Each row was made from one path, in order. Every step used is in the known rows, and no mark comes twice. Write each row's path.
Known rows:
q > a > p: .41 -.23 .23 .25 .14 .12 -.09 -.32 .23 -.33 .11 .42 -.06 .23 -.19 -.30 .30 -.11 -.09 .39 .10 -.22 -.04 -.11 .34 -.45 .23 .12 .16 .38 -.15 .25 .14
a > l > w: .44 -.07 .41 .02 -.18 .05 -.14 .02 -.02 -.45 -.06 .04 .18 .18 .18 -.47 .23 -.02 .18 -.30 .03 .05 -.04 .01 .12 -.41 .03 .55 .12 .17 .06 .07 .42
q > w > a > p > b: .23 -.43 -.06 .27 -.29 .13 -.20 -.28 .39 -.21 -.25 .34 .52 .03 -.28 -.30 -.04 -.25 .16 .55 .17 -.30 .08 .13 -.06 .03 .12 -.08 -.08 -.13 .21 .20 -.02
w > q: .23 -.03 .70 -.13 -.26 -.03 -.06 .04 -.07 .10 -.18 .33 .29 .07 .21 -.16 .20 .57 .15 -.34 -.41 .02 .07 -.18 .50 -.33 -.16 .05 -.05 .18 -.13 -.16 .26
b > a: .65 -.06 .29 .11 -.54 .09 -.13 .05 -.03 -.11 -.13 .27 .06 .11 -.24 -.16 .15 .41 .16 .00 -.10 .29 -.15 -.26 .14 -.24 .01 .03 .27 .14 -.35 .01 .37
w > a > p: .60 -.17 .22 .33 -.43 .06 -.23 -.38 .30 -.23 -.15 .47 .29 .07 -.26 -.14 .18 .11 -.01 .26 .01 -.04 .02 -.11 .11 -.11 -.04 .03 -.09 .37 .02 .06 .34
q > p > w > a > l > b: .19 .03 .11 .23 -.14 .17 -.07 -.11 .37 -.43 -.03 .19 .29 .15 -.04 -.24 .31 -.42 .00 .27 .63 -.19 .22 .04 -.20 -.22 -.09 .38 -.31 -.06 .24 .05 .19
q > b > a: .49 -.30 .25 .09 -.31 .06 -.18 .01 .06 -.22 .02 .29 .01 .16 -.48 -.44 .25 .22 -.01 -.15 .04 .25 .01 -.04 .04 -.22 .06 .00 .21 .11 -.16 .28 .21
l > p: .28 .04 .31 -.11 -.21 .05 -.23 .15 .18 -.19 .29 .00 .20 .05 .36 -.28 .20 .20 .15 .11 -.02 .11 .01 -.02 .18 -.58 .01 .47 .13 .01 -.24 .20 .57
a > q > b > l > p > w: .20 .01 -.08 .01 .17 -.07 -.26 .24 .08 -.06 .75 .00 -.25 .38 .11 -.29 .13 -.27 .13 .06 .10 .08 .30 .30 .04 .00 -.21 .52 .25 -.07 .06 .16 .30
w > q > p > a: .16 -.23 .39 .12 -.06 .17 -.04 -.10 .13 .25 -.03 .04 .23 .05 .26 -.01 .21 .29 -.08 -.02 -.18 -.09 .05 -.11 .50 -.58 .05 -.06 -.30 .08 -.04 -.26 .04
w > q > p > a > l > b: .09 -.29 .31 .26 .11 .21 -.04 -.12 .24 .16 .07 -.03 .23 .08 .13 -.15 .17 .07 -.08 -.03 .11 -.16 .03 -.12 .35 -.35 .00 .12 -.33 .28 .15 -.26 .05
p > b > w > a > l: .43 .06 .18 .29 -.61 -.14 -.32 .06 .21 .04 -.45 .09 .83 .30 -.32 -.31 .12 -.17 -.10 .19 .19 -.28 -.15 -.09 .00 .25 -.15 -.12 .37 -.27 .16 .02 .24
l > w > q > a > p > b: .24 .21 .50 .02 .25 .32 -.03 .31 .16 .09 -.19 .22 .34 .08 .18 -.10 .10 .10 .00 .02 .22 -.62 -.24 -.04 .07 -.13 .13 -.01 -.23 .11 .08 -.23 .02
b > w: .46 .07 .28 -.12 -.48 -.22 -.29 -.07 -.03 -.18 -.32 .24 .40 .32 .12 -.24 .33 -.08 .18 -.35 -.23 -.05 .03 -.32 .22 -.36 -.04 .12 .52 -.31 -.18 .11 .28
l > w: .40 .10 .48 -.23 -.23 .10 -.19 .10 -.03 -.44 -.23 .06 .30 -.03 .35 -.24 .28 .13 .24 -.43 .04 -.09 -.09 -.06 .01 -.63 .06 .46 -.01 -.05 -.16 -.02 .43
w > q > b: .11 -.25 .63 -.12 -.07 -.03 -.13 -.01 .02 .02 -.04 .35 .22 .13 -.03 -.40 .27 .43 -.01 -.47 -.28 .00 .19 -.02 .37 -.29 -.10 -.01 -.08 .16 .03 .05 .12
b > p > w > q > l: .17 .49 .34 -.03 .01 -.01 .21 .55 -.18 .33 -.22 .34 .31 .20 .05 -.13 -.13 -.08 .30 .17 -.06 .29 .19 -.02 .24 -.08 -.05 .02 -.07 -.13 .14 -.04 .05
l > q > p: .05 .00 .34 -.33 .18 .13 -.15 -.14 .13 -.08 .39 -.08 .04 .11 .55 -.09 .42 .17 .12 -.24 .03 .00 -.10 -.03 .37 -.90 .04 .41 -.04 -.03 -.26 -.06 .16
p > w: .24 .11 .35 -.07 -.30 -.12 -.06 .10 -.05 -.41 -.25 .28 .26 .24 .19 -.13 .16 -.22 .22 .14 .01 .02 .08 .16 .10 -.45 -.05 .33 .15 -.50 -.13 .12 .49
l > p > a > q: .26 -.16 .20 .23 .00 .09 -.33 .20 .22 .12 .54 -.20 .00 .03 .37 -.02 .03 -.08 .08 .38 -.06 .11 -.04 .07 .31 -.31 .03 .31 .00 .00 -.14 -.05 .61
b > p: .53 .13 .31 .01 -.19 .04 -.13 .05 .05 -.11 -.05 .26 .22 .05 -.03 -.19 .08 .27 .20 .10 -.13 .31 -.19 -.22 .29 -.52 .01 .17 .33 .29 -.19 .00 .42
l > p > w: .19 .29 .28 -.13 -.11 -.02 -.12 .36 .11 -.25 .17 .07 .21 .22 .46 -.16 .09 -.21 .24 .36 .15 .11 .09 .16 -.03 -.44 -.02 .51 .06 -.51 -.14 .21 .60
a > l > b > p > w > q: .28 .29 .40 .11 .14 .05 .06 .30 .07 .05 -.05 .31 .24 .25 -.02 -.27 -.06 -.14 .27 .09 .20 .10 -.06 -.19 .03 .08 -.20 .29 .01 .17 .21 -.19 .35
a > q: .38 -.27 .32 .04 -.22 -.05 -.31 -.03 .01 -.26 .31 .24 -.08 .01 .08 -.09 .25 .16 .29 -.18 -.39 .00 .10 .10 .44 -.37 -.12 .33 .27 .25 -.18 .03 .45
q > b: .23 -.38 .31 -.04 -.17 -.07 -.25 -.18 .11 -.45 .01 .22 .16 .11 -.18 -.54 .37 .06 -.05 -.26 -.04 .05 .15 .17 .20 -.56 .03 .22 .20 .05 -.08 .37 .28
q > a > p > w: .33 .01 .20 .23 .20 .06 .01 -.12 .17 -.36 .00 .46 -.05 .39 -.08 -.21 .21 -.49 -.02 .61 .27 -.27 .03 .02 .16 -.31 .21 .17 .09 -.07 -.06 .25 .16
w > p > b > a > l > q: .30 .30 .31 .01 -.28 .12 -.18 .47 .32 .25 .19 -.18 .49 .12 -.05 -.16 -.04 .15 .18 .33 .18 .20 -.35 .09 .16 -.06 -.16 .00 -.04 .18 -.11 -.31 .41
a > l > q > b > p: .22 -.07 .35 -.02 .36 -.01 -.16 .03 .09 .03 .47 .02 -.02 .36 .03 -.55 .16 -.03 .05 -.11 .08 .37 -.17 -.05 .32 -.26 -.04 .33 .23 .27 .09 .10 .27
a > p > b > l > q > w: .18 -.13 -.35 .00 .17 .06 -.10 -.22 .14 .10 .29 -.06 .21 .31 .07 -.15 -.17 -.20 .25 .36 .04 -.24 -.24 .28 .14 -.20 .07 .27 .33 -.22 -.01 -.01 -.09

Which path is each row?
.20 .11 .09 .16 -.02 -.04 .14 .15 -.10 .03 -.09 .45 .16 .30 -.02 -.06 -.05 -.34 .31 .21 -.23 -.07 .34 .33 .24 -.11 .04 .15 -.16 -.19 .20 .17 -.01
a > p > w > q > l
.24 -.12 -.09 .09 -.16 .25 -.27 .55 .30 .14 .49 -.06 .11 .03 .02 -.13 -.15 .02 .39 .51 .07 -.05 -.09 .18 -.06 .08 .07 .16 .19 -.21 -.08 .15 .24
l > p > b > a > q > w
.47 .16 .39 .16 -.34 .24 -.05 .53 .00 .23 -.22 .04 .41 .16 -.19 -.15 -.12 .37 .16 .00 .08 -.11 -.38 .00 -.04 .24 -.05 -.03 .06 .01 .06 -.26 .22
p > b > a > l > w > q
.23 .41 .11 -.04 -.43 .25 -.04 .77 .10 .04 -.25 -.18 .64 -.16 -.18 -.24 -.02 -.13 .26 .03 .35 .05 .07 .29 -.15 -.17 .13 .08 -.31 .03 .04 -.09 .04
q > l > w > p > b > a
.32 .26 .23 -.24 -.01 .18 .01 .04 -.06 .13 .05 -.05 .16 .19 .43 -.15 .24 .44 .10 -.58 .07 -.10 .05 -.24 .17 -.43 -.09 .38 -.09 .26 -.03 -.40 -.08
b > l > w > q > p
-.01 -.02 .50 -.08 -.25 -.03 .09 .22 -.19 .26 -.18 .24 .31 .03 .00 -.29 .16 .29 .16 -.35 -.32 .08 .36 .03 .52 -.24 -.02 .04 -.15 .19 .04 .05 -.07
w > q > l
.40 .24 .07 .11 -.35 .13 -.25 .26 .10 .13 -.05 -.14 .44 .03 -.05 -.06 .00 .17 .02 .00 .34 -.33 -.21 .09 -.12 .17 -.21 .21 .09 .09 .06 -.40 .25
p > b > l > w > a > q
.13 .22 .64 -.14 -.18 -.10 .04 .25 -.14 .00 -.29 .39 .29 .25 .32 -.06 .09 .08 .23 -.05 -.19 -.02 .14 .00 .24 -.19 -.17 .12 -.09 -.39 -.02 -.12 .32
p > w > q
.06 .14 .73 .09 .12 -.02 .14 .22 -.02 .07 -.14 .39 .09 .49 .10 -.33 .18 -.16 -.02 .25 .15 -.09 .17 -.14 .34 .03 -.08 .08 -.08 -.07 .15 -.02 .12
p > w > q > a > l
.30 .15 .18 -.02 .02 .22 .02 .01 -.04 .34 -.04 -.24 .19 .19 .44 -.06 .11 .26 -.08 -.31 .17 -.07 -.05 -.25 .19 -.39 -.01 .24 -.21 .14 .01 -.54 -.06
b > l > w > q > p > a
.47 -.12 -.01 .12 -.09 .34 -.20 .07 .25 -.19 .39 .19 -.15 -.12 -.21 .03 .27 .14 .29 -.16 .20 -.09 -.04 -.15 -.05 -.22 -.04 .28 .01 .39 -.19 -.13 .22
l > b > a > q > p
.50 -.02 .39 .07 -.16 .09 -.06 .10 -.05 .13 .26 .06 -.11 .35 -.06 -.26 .12 .30 .19 -.02 .00 .44 -.29 -.29 .26 -.01 -.06 .20 .24 .20 -.20 -.09 .33
b > a > l > q
-.01 .33 .18 .07 -.30 .03 .02 .51 .08 .04 -.02 .03 .40 .11 .08 -.32 .08 -.40 .09 .44 .40 .17 .45 .22 -.09 -.04 .03 .28 -.34 -.32 .16 .33 .19
q > l > p > w > a
.49 .02 .26 .06 -.34 .21 -.12 .07 .10 -.21 -.13 .23 .17 -.07 -.27 -.17 .16 .26 .20 -.12 .27 .04 -.20 -.28 -.13 -.17 -.03 .17 .09 .20 -.31 -.09 .40
l > b > a
.32 .22 .48 -.04 -.22 .16 -.25 .24 .24 -.14 -.26 -.20 .55 -.12 .44 -.14 .12 -.11 .08 -.05 .24 .07 -.09 -.05 .04 -.60 .06 .21 -.44 .04 -.06 -.38 .51
l > w > p > a
.17 .23 .89 -.23 .17 .23 .00 .28 -.02 .05 -.23 .23 .20 .07 .39 -.28 .33 .32 -.02 -.42 .17 -.28 -.03 -.41 .20 -.32 .06 .09 -.32 .23 -.02 -.28 .08
l > w > q > a
.00 -.15 .52 -.31 .23 -.03 -.23 -.08 .02 -.09 .30 .01 .07 .17 .25 -.40 .35 .10 .02 -.40 .05 .12 -.08 .06 .26 -.54 -.02 .27 .05 -.10 -.17 .10 .25
l > q > b
.19 -.03 .44 .19 .16 .16 .00 .05 .23 .23 -.05 .37 .27 .19 -.13 -.12 .08 .20 -.10 .35 -.02 -.48 -.15 .00 .41 -.08 .08 -.21 -.03 .26 .01 -.08 -.03
w > q > a > p > b
.23 .12 .08 .16 -.34 -.16 -.32 .27 .13 .29 -.04 -.09 .46 .16 .01 -.13 .11 -.60 .16 .01 -.14 .11 .33 -.06 .36 -.10 -.04 -.10 -.01 -.05 .10 -.13 .09
b > w > p > a > q > l
.31 .18 .49 .09 -.47 -.05 -.09 .08 .07 -.23 -.42 .37 .44 .17 .02 -.15 .18 -.16 .02 .27 .27 .02 .13 -.04 -.09 -.07 -.16 .09 -.18 -.35 .01 .00 .45
p > w > a
.37 .25 .34 -.12 -.15 .42 -.03 .47 .10 .17 -.16 .04 .39 -.02 .20 .05 .11 .46 .17 -.29 .15 -.31 -.21 -.06 -.11 -.28 .05 .02 -.29 -.02 -.01 -.37 -.02
l > w > q > p > b > a
.18 .00 .23 .19 -.29 .09 -.22 .31 .20 .16 .34 .10 .15 -.08 -.10 -.22 .18 -.03 .10 .16 .11 .14 .41 .06 .17 .14 -.10 .19 -.29 .37 .16 .13 .19
w > a > q > l > p
.15 .26 .24 -.05 .40 .06 -.17 .03 .20 .25 .15 .08 .25 .43 .17 -.11 .19 -.35 -.04 .28 .27 -.47 -.40 -.16 .19 -.19 .13 -.04 .29 -.25 -.14 -.04 -.01
l > q > a > p > b > w
.03 -.30 .07 -.05 -.14 .03 -.35 .21 .37 -.15 .29 .06 .33 -.11 .09 -.21 .03 -.24 .45 .22 -.15 -.17 .25 .36 .28 -.24 -.08 .15 -.01 .04 .08 -.03 .17
a > q > w > p > b
.03 -.07 -.09 -.13 -.30 .01 -.16 .04 .32 -.07 -.05 -.12 .61 .07 .03 -.42 -.07 -.14 .26 .30 .16 -.04 .16 .20 .16 -.30 -.04 .13 .08 -.08 .02 -.06 -.01
q > w > p > b > l
.61 -.22 -.01 .17 -.24 .24 -.21 .05 .15 -.08 .47 .21 -.30 .06 -.19 .04 .27 .29 .27 -.03 -.17 .13 .03 -.11 .24 -.29 .00 .15 .17 .37 -.23 -.02 .16
b > a > q > p
.03 .05 .09 -.06 -.21 .03 -.05 .34 .02 -.03 .24 -.09 .24 .01 .09 -.41 .14 -.09 .17 .09 .03 .21 .34 .24 .24 -.48 .16 .43 .00 .01 -.05 .44 .18
q > l > p
.35 .32 .53 -.30 -.26 .13 -.24 .28 .21 -.38 -.16 .01 .50 -.12 .44 -.25 .25 .06 .27 -.35 .11 .05 .03 -.05 .03 -.66 -.04 .39 -.33 .19 -.11 -.24 .51
l > w > p
.07 .40 .02 .02 .00 .08 .12 .42 -.05 -.10 -.17 .15 .34 -.02 -.20 -.27 -.02 -.50 .29 .15 .41 .09 .18 .14 -.10 -.25 .08 .33 -.05 -.11 .09 .15 .13
q > l > b > p > w
.42 -.12 -.12 .16 -.41 .29 -.15 .11 .26 -.13 .02 .01 .32 .00 -.26 -.01 .16 .23 .06 .31 .16 -.17 -.21 .21 .05 -.50 .12 .04 .19 -.08 -.22 .06 .09
q > p > b > a
.28 .04 .13 .01 -.01 .07 -.22 .05 .18 -.05 .02 -.28 .32 .16 .05 -.47 .13 -.15 -.19 -.18 .42 .14 .06 .04 -.03 -.36 .00 .21 -.20 .15 .06 -.24 .21
q > b > l > w > p > a
.10 .08 .00 .28 .01 .16 .02 .23 .03 .14 -.17 -.10 .37 -.13 -.32 -.27 -.07 -.35 .07 .21 .38 .15 .01 .02 .09 -.30 .20 .11 -.11 .16 .05 .00 .10
q > l > b > p > a
.04 -.17 .06 .07 -.07 .05 -.16 .19 -.01 -.18 .30 .10 .01 -.16 -.19 -.22 .22 -.23 .34 -.27 -.01 -.12 .35 .27 .24 -.21 -.04 .42 .01 .31 .02 .14 .14
a > q > l > b
.36 -.18 .55 .00 -.18 .08 -.07 .17 .01 .23 -.04 .41 .08 .18 -.28 -.33 .19 .58 .03 -.35 -.19 .18 .07 -.20 .23 .02 -.08 -.19 -.07 .24 -.05 -.04 .05
w > q > b > a
.48 -.40 .10 .11 -.24 .14 -.18 .06 .03 -.06 .26 .33 -.26 .09 -.20 -.18 .07 .09 .48 .03 -.23 .22 .13 -.18 .17 .04 .03 .04 .23 .14 -.12 .07 .09
b > a > q > w
.37 .21 .36 .01 -.44 -.03 -.31 -.08 .23 -.15 -.49 .28 .63 .06 -.08 -.25 .33 -.12 .03 -.33 .39 -.28 .00 -.52 -.22 .06 -.18 .06 .03 -.06 -.02 -.13 .31
l > b > w > a
